Known rows, with every step that occurs:
kenozab > sozosi > fevof: [-14   5  23 -22  30  17   5   0   4 -12 -18  25 -16 -32  13  15  14  13
  26  33 -13 -19  30   9  15  35 -21 -29  33  21 -38   0   8 -22 -24   3
 -28  -7  21  10  16  27  -1 -12 -28  38  -8]
sodut > lefan > mevev > nika: [  4 -17   4 -26  12  57  13 -17   7 -27  -2  -3   0   5  11   3  35  16
  14  13 -22  30  24   1 -36  36 -21 -27  19  24 -26 -12 -10  -7 -42  38
 -12   5  17  -8   0  13  -4   7 -31  11   2]
buro > basa > sodut: [  0  -3  13  -3  20  -2  17  -4   3 -36   9  -5 -14 -21   2   0  18  18
  21  17 -11 -25  36  12  18  25 -34 -20  31   2   1  -4  17  -5 -30  22
  14  -4   2 -32  42 -13   2  19  -7  31  22]
kenozab > sozosi > buro > basa: [  2   5  17 -11  34   3 -15 -13 -10 -10 -10  10   2 -37  -1   3  24  31
  14   8 -26 -31  13  10   7  32 -27 -32  34  12 -15  -4  13 -17 -25   1
 -16   7   8 -40  48  26 -25 -11 -43   5   3]
nika > mevev > lefan: [  9   6  23 -28   4  22 -16 -12  10  -2 -12 -29  -3 -28   6  16  12   7
  12  23 -16  -1  25   9  -6  18 -15 -29  19  25 -21 -12 -16  -6 -30   6
 -17 -10  31  -8  28  23  -1  -2 -19  21  19]
lefan > buro > basa > sodut > sopo: [  8 -23   4  -2  25  23   5   6   5 -14   5  24  -2 -20  -5  15  49  20
  28   8 -10 -37  20  10  15  21 -10 -30  38  22   9 -26  19  -3 -34  16
  -2  -7   5 -15  29  -4 -20  26 -20  27  15]
sodut > basa > buro > lefan: [  7   6   5 -38  52  21 -10 -18  -4 -12   3  24 -22 -57  -8   3  -4  34
  46   3 -24 -13  30  35  13  25 -20 -16  21  15   4   7  -2 -14 -72  20
   4   5   8 -20  57  27  -5 -30  -4   2   9]
sozosi > kenozab: [ -4   2   1 -15  30   9  19 -21  20  -2  -7   7  -4 -40  17   6  22  29
  18   4 -10  -3  13   4  15  30 -11 -32  10  20  12  -5   2 -11 -51  23
   2  -1  25 -18  38  13   5 -10 -33  21  -3]
nika > mevev > lefan > sodut > sopo: [  4 -12  -8 -20  -4  38   5   4  14   8  -9  11  12 -25  -9  26  37  14
  25  17 -10 -21  -2   5   9  28 -13 -43  25  35 -41 -25  11  -9 -41   3
 -38 -20  25  -4  22  17 -18  13 -23  23  12]
fevof > sozosi > buro > basa > sodut > lefan: [ -1 -10   6   4  32   5  -9 -21   3 -24   9 -18  -9 -28  20  -2  27   2
  31  -6 -16  -6  32  13  10  27 -41 -25  33  40  -2 -29  11  -3 -18  48
  -5 -13  13 -37  37   6  -3  30 -21  17  18]
fevof > sozosi > buro > lefan: [-17   1  22 -48  52  10 -17 -20   0  -3 -12  29 -18 -40 -10  11  27  29
  38   6 -17   0  27  12  14  40 -23 -19  26  28  -3   3  -1  -8 -28  49
 -12  -7  26 -33  60  38  -7 -16 -21 -12   1]
buro > sozosi: [ -2  -5  23 -29  27  -7   7  -8   0 -20 -22 -13 -17 -36   0  10  15  22
  43  35 -23 -10  28  -7  20  23 -27 -35  32  24 -13   5  -1  -6 -12   3
 -10   0  16 -28   7  23  -5 -28 -16  27  14]
sodut > basa > buro: [ 23  -5 -10 -25  26  21   3 -17  -3  -6   3  11 -22 -46   2   3 -14  21
  38   2 -25 -27  23  36  11   9 -26 -24  18   0   9 -10  -4  -7 -64   8
   1   4  -1  -6  38  21  12 -22  -9   6  12]
sopo > sodut: [ -4  -5   6 -21  10   4  24 -14   8 -10  -5  15  -5 -29  -5  13  12  40
  20  12 -20 -14  34  12  14  19 -26 -25  14  18   9  -5   9 -34 -21  16
  -1 -17   6 -28  23  19   5   2 -18  17  -1]
nika > mevev > lefan > sodut > basa: [ 17  -9 -10 -29   2  25   1 -19   8  10  -1  -7   4 -31   4  12 -26  14
  37  19 -16 -23   5   6   6  21 -36 -55  25   6 -40  -1  12 -18 -41  11
 -43 -12   7 -15  26   9   1  -9 -20  22  18]
fevof > sozosi: [ -6  -8  25 -34  15   5  22 -11   4   0 -18  18 -18  -2   0  12  17  17
  21  27 -22   0  19  11   3  15 -32 -31  26  31   8 -10   3   7 -34  45
 -18 -14  13 -23  31  21   2  -2  -1  23  15]
buro > basa > sodut > sopo: [ -2 -20  -5   1  13  17  12   8   3 -19  -2  21  -8 -20  -9  13  50  16
  19  -2  -7 -35  23  17  13  22 -20 -28  37  21  10 -28  16  -5 -36  11
  10  -9   7 -21  38  -8 -25  28 -11  29  17]
kenozab > sozosi > buro: [ -8   5   7 -28  28  22 -17 -14  -3  -6 -19  27 -14 -40  -1  13  23  19
  29   8 -19 -19  22   2  24  32 -31 -26  23  16 -13 -17  -1  -4  -4  -9
 -12   0  24 -25  33  38  -5 -20 -50   1  -6]
lefan > buro > sozosi > kenozab: [ 15  -1  24 -30  59  -6   4 -22  17  -4  -2  -1   0 -50  18  13  14  27
  51  28 -17  -6  14 -16  31  31   2 -43  24  25   4   9   1  -8 -34  21
 -18   3  26 -15   9  28   3 -28 -48  32   0]
sodut > lefan > mevev: [ -2 -10  13 -15  21  53  21 -36   2  -7   1  -8  -2 -22  23  -3  29  26
  25   7 -30  14  17  -3 -12  22 -38 -28  14  40 -37 -17  -9   0 -38  42
  -8 -11  17 -12  12   8   0  11 -12   6   5]
sodut > lefan: [ -9  -9   1   3  16  32  -1 -23   6  -8 -13 -25  -7 -31  24  -2  32  18
  18   5 -24   6  21   8  -5  19 -36 -26  15  50 -10 -29   6  -8 -33  24
  -7  -6  21 -27  21  14  -5   5 -14  12   8]
mevev > lefan: [ -2   4  18 -29   4  15  -6 -10   9  -6 -16 -38  -4 -44  20  12  28   9
  13  21 -24 -14  29  12  -2  27 -13 -29  18  23 -16 -15   1 -10 -33  21
 -14  -5  21 -11  18  27   1   0 -18  10  -3]
basa > buro > sozosi > fevof: [  1  -2  23 -29  46  -8   4   0   4 -23  -6  -8 -25 -58  14  13   3  10
  52  34 -16 -19  39  13  25  40  -9 -22  37  13 -41  12  -4 -27 -27  22
 -23   0  18  19  10  37  14 -25 -23  28   1]
nika > mevev > lefan > sodut > basa > buro > sozosi: [ 34   4   8 -40  32  -2 -11 -15   0 -15   2 -17 -15 -53  -4  14 -32   5
  68  31 -24 -20  20  13  28  20 -20 -45  36  10 -37   9 -11  -9 -38  -7
 -32  -3  11  -8  11  34   5 -34 -24  31  27]
kenozab > sozosi: [ -7  13  16 -23  16  26   5  -7  -3 -12 -23  32 -15 -21  -3  12  18  21
  19  29 -23 -14  20   7  15  15 -32 -32  23  26  -9 -11   4   5 -28 -24
 -10  -5  17 -26  20  24 -16 -19 -23  35   6]
mevev > nika: [  0 -12   2 -29   2  29   8   5   9 -27 -15   5  -9   1  -5   9  32  17
   6  21 -15  11  28  10 -24  36 -13 -24  21   7   0  -7   2 -11 -39  16
  -8  14  14 -15  12  16  -3 -11 -30  14   1]
sozosi > buro > lefan > mevev: [-11  -1  21 -46  47  43   6 -32  -2  -5   3  24  -7 -40   0   5  27  42
  39   3 -24   4  24  -3   4  42 -27 -17  19  18 -39   9 -13  -9 -33  47
  -6  -7  22 -16  44  23  -2  -9 -23 -16  -3]
basa > buro > lefan > sodut > sopo: [ -2  -7 -13 -25  26  37  12   4   8  -5  -2  43   0 -42 -18  19  39  31
  43  10 -14 -22   1  20  22  34 -10 -28  22  31 -31 -14  17 -10 -66  14
 -23 -13  18 -13  41  20 -20  -2 -12  12   4]
mevev > lefan > sodut > sopo > romo: [  1 -13 -20 -25  -2  32  14  -2  22  20 -11  10  14 -36   4  23  54  44
  29  29 -18 -22  16   5  14  23 -16 -35  23  38 -41 -11  19 -19 -33  15
 -22 -22   7 -11  11  40 -13  19 -40  12  -9]
nika > mevev > lefan > buro > basa > sodut > sopo: [ 19 -16  11  -9  22  25 -14   7   7 -10   9   8   3 -20  -6  21  40   8
  26  10  -8 -32  19  10   9  19  -5 -33  40  27   0 -27   6  -3 -33   9
  -8 -12  14  -7  31   2 -22  30 -25  32  24]
sodut > basa > buro > lefan > mevev > nika: [ 16  -9   4 -53  35  52   6 -15  -2 -28   9  27 -12 -13 -10   6   8  25
  32   8 -24  16  29  20 -27  40 -11 -23  24   0 -18  11 -15 -12 -67  34
  -6  11   8  -5  23  21  -6 -19 -26   4   1]
nika > mevev > lefan > sodut: [  7   8   8 -29  -3  22   9  -8  15  -2  -2 -17   9 -29   3  18   1  13
  27  38 -16  -6   5  -3  12  33 -24 -42  16  18 -64  -1  10  -9 -36  13
 -48 -18  25  -9  22  17   9  -1 -21  23  16]

Rows:
[ 10 -16   7 -18  17  44  12 -12   3 -42  12  -8   0   5  10  -1  34  11
  17  10 -20  21  31   4 -30  38 -23 -27  29  15 -24  -9  -4  -8 -43  40
  -4   5   9 -13   8  -1  -8  20 -31  19   9] -> buro > basa > sodut > lefan > mevev > nika
[ 16  -2  21 -18  61   2  -4 -30  17  -5  -1 -15   4 -53  27   9  19  23
  52  21 -19   2  15 -15  26  31  -2 -45  22  40   1  -1   1 -10 -33  26
 -20   2  27 -19   4  29  -1 -22 -50  31   0] -> sodut > lefan > buro > sozosi > kenozab
[  6 -18 -13 -19  13  10  14 -25   3   3  -3  20  -7 -31  -2  10 -17  33
  30  -2 -19 -30  28  18   8  11 -38 -42  23   6  20  -3  12 -39 -29  14
  -9 -14  -7 -28  27  10  -1  -8 -18  16   5] -> sopo > sodut > basa
[ -9  -2  28 -56  48  36   9 -33  -2  -2   4  33 -11 -28  -2   8  25  35
  42   7 -25  10  23  -1   2  40 -28 -21  22  25 -32   7 -15  -2 -33  63
 -13 -13  22 -17  44  27  -2  -5 -19 -11   1] -> fevof > sozosi > buro > lefan > mevev
[ 23   0  33 -15  31   6  -9  -7   6 -25  20 -15  -1 -21   5  10   7  12
  29  27 -14 -21  33   4  14  23 -16 -27  35   7  -9  -4   7  -4 -28  22
  -9  -8   8 -15  30  -2   6  20 -21  34  29] -> nika > mevev > lefan > buro > basa > sodut
[  5 -15   9 -40   7  50  24  -7   6 -27  -4  12  -6   7   0   9  30  22
  12  21 -22  20  24   0 -31  36 -16 -25  20   3 -23   1 -10  -7 -42  33
 -11   9  13  -4   5  10   1  -3 -30  10   0] -> lefan > mevev > nika
[ -1   2  11 -10  31   0  -3  -6  -3 -35   7  12 -16 -32  -1   5  17  12
  30   7 -10 -32  36   9  31  32 -35 -24  37   1  -5 -10  13  -4 -12   6
   8  -3   7 -33  45   3  -3  12 -32  24  14] -> kenozab > sozosi > buro > basa > sodut
[ -8   7  24 -50  50  45   1 -31  -6  -9   1  39 -10 -38  -3   8  23  35
  41   9 -26   2  22  -4  10  40 -28 -23  22  22 -41   7 -15  -2 -29  26
  -8  -8  23 -18  39  29 -12 -15 -30  -4  -5] -> kenozab > sozosi > buro > lefan > mevev
[  2 -11  38 -30  53  -4  -4  -4   9 -10 -10  -6 -11 -44  20  18  11  16
  55  49 -19 -18  33 -10  22  41  -6 -35  40  19 -42  16   7 -28 -10  34
 -42  -2  18  17  -6  31  11 -23 -34  30  -3] -> lefan > buro > sozosi > fevof
[  0  15   4 -34  35  20  18  -9   6 -15   8  21  -5 -51  -8   9   4  36
  49  28 -20  -7   9  16  29  44 -22 -24  13  14 -49  12  20 -10 -68  25
 -29  -7  16 -19  45  24   7 -21  -6   9   7] -> basa > buro > lefan > sodut
[  1 -12  32 -19  56  -1  -8  -5  10 -23   3 -17 -16 -45  30  13  13   3
  65  39 -13 -12  43  -9  30  42 -13 -33  41  28 -41   2   8 -23  -1  39
 -32  -7  20  16  -9  24  15  -5 -34  39   2] -> basa > sodut > lefan > buro > sozosi > fevof
[  4 -16   2 -26  11  54  16 -13   9 -40   8   0  -9   5  10   3  32   6
  22  12 -16  30  36   3 -26  38 -23 -23  21  18 -22 -16  -8  -1 -37  39
  -1   1  16  -6  -1   4   4  16 -29  19   6] -> basa > sodut > lefan > mevev > nika
[ -1 -11 -16 -33  33  21  -1 -25   2   5   0  23  -3 -47  -3   7 -12  32
  52   6 -16 -26   7   7  19  39 -39 -46  24   4 -33   8  22 -24 -39  28
 -34  -6   4 -31  45  13  -4 -23 -26  -1   4] -> sozosi > buro > lefan > sodut > basa
[ 26   2   6 -41  34  -6  -4 -13   0 -18   1 -23 -14 -63   6  14 -21   7
  69  31 -29 -29  22  13  31  26 -19 -46  34   8 -35   8   1 -11 -41   2
 -29   0   6 -10   4  37   4 -34 -23  24  13] -> mevev > lefan > sodut > basa > buro > sozosi
[ 17   4  29 -36  55  -7  -8 -21  18  -2  -2 -21   5 -59  27  18  16  19
  51  29 -19  -9  17 -13  28  35  10 -47  24  27  -3   5  -1 -11 -34  24
 -24   2  30  -9   3  37   2 -24 -53  29  -4] -> mevev > lefan > buro > sozosi > kenozab
[-14   8   6 -32  26  19  22 -11   9 -10  -3  19   1 -38  -7   8  14  39
  40  31 -19  -4   6   1  21  45 -31 -32  15  21 -52  13  26 -15 -51  29
 -34 -11  17 -30  40  14  -1 -16  -8  13   4] -> buro > lefan > sodut
[  0  -3 -13 -36  36  25  -7 -23  -2   2  -3  39  -4 -44  -8  10 -14  28
  54   9 -17 -29   6   6  26  36 -42 -50  27   8 -37   8  23 -20 -37   7
 -38  -6   6 -32  42  19 -13 -28 -33   9   5] -> kenozab > sozosi > buro > lefan > sodut > basa
[ -1  -7  15 -15  30 -12   5  -8   0 -29  10   5 -18 -22   0   5  17  11
  30   6  -9 -25  37  11  24  30 -34 -22  37   3   4  -9  12  -3 -15  40
   2  -7   5 -31  50   1   5  21 -22  17  19] -> fevof > sozosi > buro > basa > sodut
[  7 -17   2 -29  10  51  16 -18   8 -28   5   3   2   1   7   7  28  20
  18   7 -23  27  31   4 -31  34 -19 -27  18  24 -20 -10  -9 -21 -36  39
 -11  -4  12 -10  -3  19  -4  10 -36  12  -3] -> sopo > sodut > lefan > mevev > nika
[-12  -9  27 -27  37  -9   8  -2   7 -17 -18 -11 -18 -43  15  12  13  12
  43  38 -13 -17  36  -2  18  42 -17 -30  38  19 -41  14   3 -31 -10  26
 -29  -2  19   9   5  27   6 -21 -23  33  -1] -> buro > sozosi > fevof
[ -9  -7  -2   5  16  27   5 -18  10 -27   2 -19 -17 -28  23  -2  28   3
  31   4 -11   2  39   9  14  21 -43 -19  19  41  -4 -33   8   1 -22  27
  10 -12  20 -24  21  -1   9  23 -10  26  16] -> basa > sodut > lefan
[ -7 -19 -18 -12   0  36  25   4  12   3 -13  30   6 -23 -10  19  44  27
  27  14 -13 -26  -6   4  14  29 -23 -39  23  31 -29 -23  25  -8 -44  12
 -28 -14  15 -13  23   7 -17   8 -17  19   4] -> lefan > sodut > sopo
[  1 -12 -10 -42  34  16   2 -25   2   7   0  33  -5 -36  -7   9 -16  27
  54  10 -17 -21   7   8  19  35 -40 -49  30  11 -26   7  21 -19 -40  42
 -43 -13   5 -32  46  18  -4 -21 -22   4   9] -> fevof > sozosi > buro > lefan > sodut > basa
[  8  -9 -14 -27   4  20   8 -18   9   6  -2 -12   5 -42  13  10 -14  15
  37  19 -22 -32   6   8   8  28 -33 -57  24   4 -37  -2  24 -20 -44  21
 -42  -9   2 -16  18  10   3  -8 -19  15   4] -> mevev > lefan > sodut > basa
[ 13  -6  25  -8  35   1   9  -5   3 -29  16  -1  -7 -22   6   4  17  22
  32  26 -17 -27  32   4  21  26 -22 -25  32   3  -1  -3  22  -2 -30  29
  -2  -2  -1 -23  30  -8   8  17 -16  29  19] -> lefan > buro > basa > sodut
[ -7 -12  11 -36  26   6  -5 -16   3   4 -15  18 -17 -26   1  13  23  18
  29   7 -19  -8  21   5  13  30 -32 -26  24  20   1 -16  -2  -2  -9  46
 -20 -10  20 -23  41  33   8  -7 -32  -8   2] -> fevof > sozosi > buro
[ 16  10   9 -28  53 -10  11 -19  12 -18   0  -2 -14 -62  14   8   6  20
  49  14 -16  -6  22   8  35  29  -1 -32  21  19   6   5 -10  -8 -51  10
   0   5  26 -14  25  34   5 -30 -37  29   4] -> basa > buro > sozosi > kenozab
[ 29   1  42 -16  35   8 -21 -14   1   3   4 -25  19 -26   8  10  15  30
  13  34 -33 -21   9   2 -10  22  -6 -37  31  18 -21   3   8 -15 -43  23
 -34   3   8 -18  29  19 -15   0 -29  16  16] -> nika > mevev > lefan > buro > basa
[ 23   0  38 -16  35   5 -14 -12   1  -1   1 -31  18 -37  18   7  26  33
  14  31 -38 -29  11   5  -8  28  -2 -37  29  16 -17   2  20 -19 -45  33
 -35   7   2 -22  24  21 -15   1 -29   9   3] -> mevev > lefan > buro > basa
[ -1  -7 -11 -29  25  22  11 -21   3   3   0  22  -3 -37  -5   6 -15  34
  46  15 -19 -23   6   7  14  31 -39 -48  23   8 -30  11  25 -23 -52  23
 -33  -7   1 -30  39   6  -6 -22 -11  14  10] -> buro > lefan > sodut > basa
[  2   2  11 -25  44 -10  14 -20  15 -11 -11  -6  -8 -49  15  10  15  23
  41  18 -12  -4  19  -7  26  31  -8 -40  23  23   4   5  -2 -11 -34  13
  -4   2  27 -23  21  23  -2 -25 -38  33   4] -> buro > sozosi > kenozab
[ 18  -9  28   5  42  14 -12 -21  -2  -3   3 -21  19 -29  21  -1  28  37
  17  21 -38 -16   6   3 -10  23 -17 -34  27  34 -13  -8  24 -17 -45  36
 -30   4   0 -32  24  13 -19   3 -26  11   8] -> sodut > lefan > buro > basa
[  4  -9  14  -6  26  40  23 -32   1 -24  17 -13  -3 -19  23  -6  23  19
  29   3 -24   4  27   0  -4  24 -41 -26  24  30 -36 -15  -3   1 -36  45
   2 -15   9 -18  22  -8   0  28 -11  19  14] -> buro > basa > sodut > lefan > mevev
[ 11  -8  13 -32  48 -15   3  -8   4 -19   1   2 -21 -60  11  15 -18  12
  61  24 -15 -29  44  18  31  34 -12 -31  41  10 -27  15  -1 -47 -23  22
 -25  -7   6  15   9  37  14 -23 -28  32  -1] -> sopo > sodut > basa > buro > sozosi > fevof
[ 14   2  11 -48  49  38  17 -36  -5 -11  20  35 -12 -44  -6   7  -7  44
  51   1 -29  -5  31  20   8  26 -22 -22  18  12 -21  14 -14 -19 -61  38
   1 -13   4  -9  39  23   1 -11  -8   1   3] -> sopo > sodut > basa > buro > lefan > mevev
[ 21   1   0 -29  53  -8   6 -24  11 -11   3   1 -14 -62  14   7 -11  18
  56   7 -15 -15  20  13  31  24  -6 -40  27  14  12   6  -8 -11 -54   8
  -2   6  18 -14  26  30   4 -34 -40  30   6] -> sodut > basa > buro > sozosi > kenozab
[ 10   6   3 -38  51  14  -6 -22  -3 -13   9  30 -20 -58 -13   7 -10  39
  48  -1 -23 -17  35  38  19  26 -17 -19  20  13   9  10  -1 -28 -65  18
   3  -5   5 -24  55  31  -5 -25  -8   5   6] -> sopo > sodut > basa > buro > lefan
[ 16  -2  30 -13  31   1  -3  -4   5 -27  18 -21  -3 -33  15   8  19  12
  32  26 -20 -30  35   5  18  30 -14 -27  32   4  -6  -5  19  -5 -30  32
  -6  -4   4 -18  26   0   7  21 -21  27  15] -> mevev > lefan > buro > basa > sodut
[  9 -18   2 -21  24  44   0 -16   3 -38  14  -6  -1  -3  10   0  33  10
  22   0 -18  19  32   3 -27  45 -21 -23  29  13 -28 -12  -5 -11 -28  45
  -6   6  11 -13  12   9  -4  19 -46   5   3] -> sozosi > buro > basa > sodut > lefan > mevev > nika
[ 24   2  -1 -30  54 -15  11 -27  10 -13   8   9 -10 -66   9  12 -17  24
  59   2 -14 -18  26  15  39  26  -5 -41  25  12  19   8  -6 -27 -49   8
  -1  -3  14 -16  24  34   5 -30 -43  32   2] -> sopo > sodut > basa > buro > sozosi > kenozab
[ 13 -12  18  -7  37  32  -9 -20  12 -13  12  -9  -4 -27  26   8  26  15
  44  24 -23  -3  28  -5  16  21 -21 -26  18  35  -3 -26  14   4 -23  36
 -14  -9  15 -13   4   9  16  12 -26  21  10] -> basa > sodut > lefan > buro
[ 17  -2  34 -33  28  24 -18 -13  11   4  -2 -23   7 -42  23  19  26  19
  30  37 -34 -17  19  -2   4  27   2 -33  18  21 -14 -11   9  -5 -31  31
 -34  -1  18  -1   2  31   9  -6 -30   7  -6] -> mevev > lefan > buro
[ 34   3 -10 -32  18  24  -4 -16   3  -3  14   0  -8 -47  -1  11 -33  10
  46  14 -22 -21  11  30  17  17 -22 -34  21   2 -31  -5  -3 -11 -66   5
 -27  -7   7   1  34  26  15 -18 -17  16  21] -> nika > mevev > lefan > sodut > basa > buro
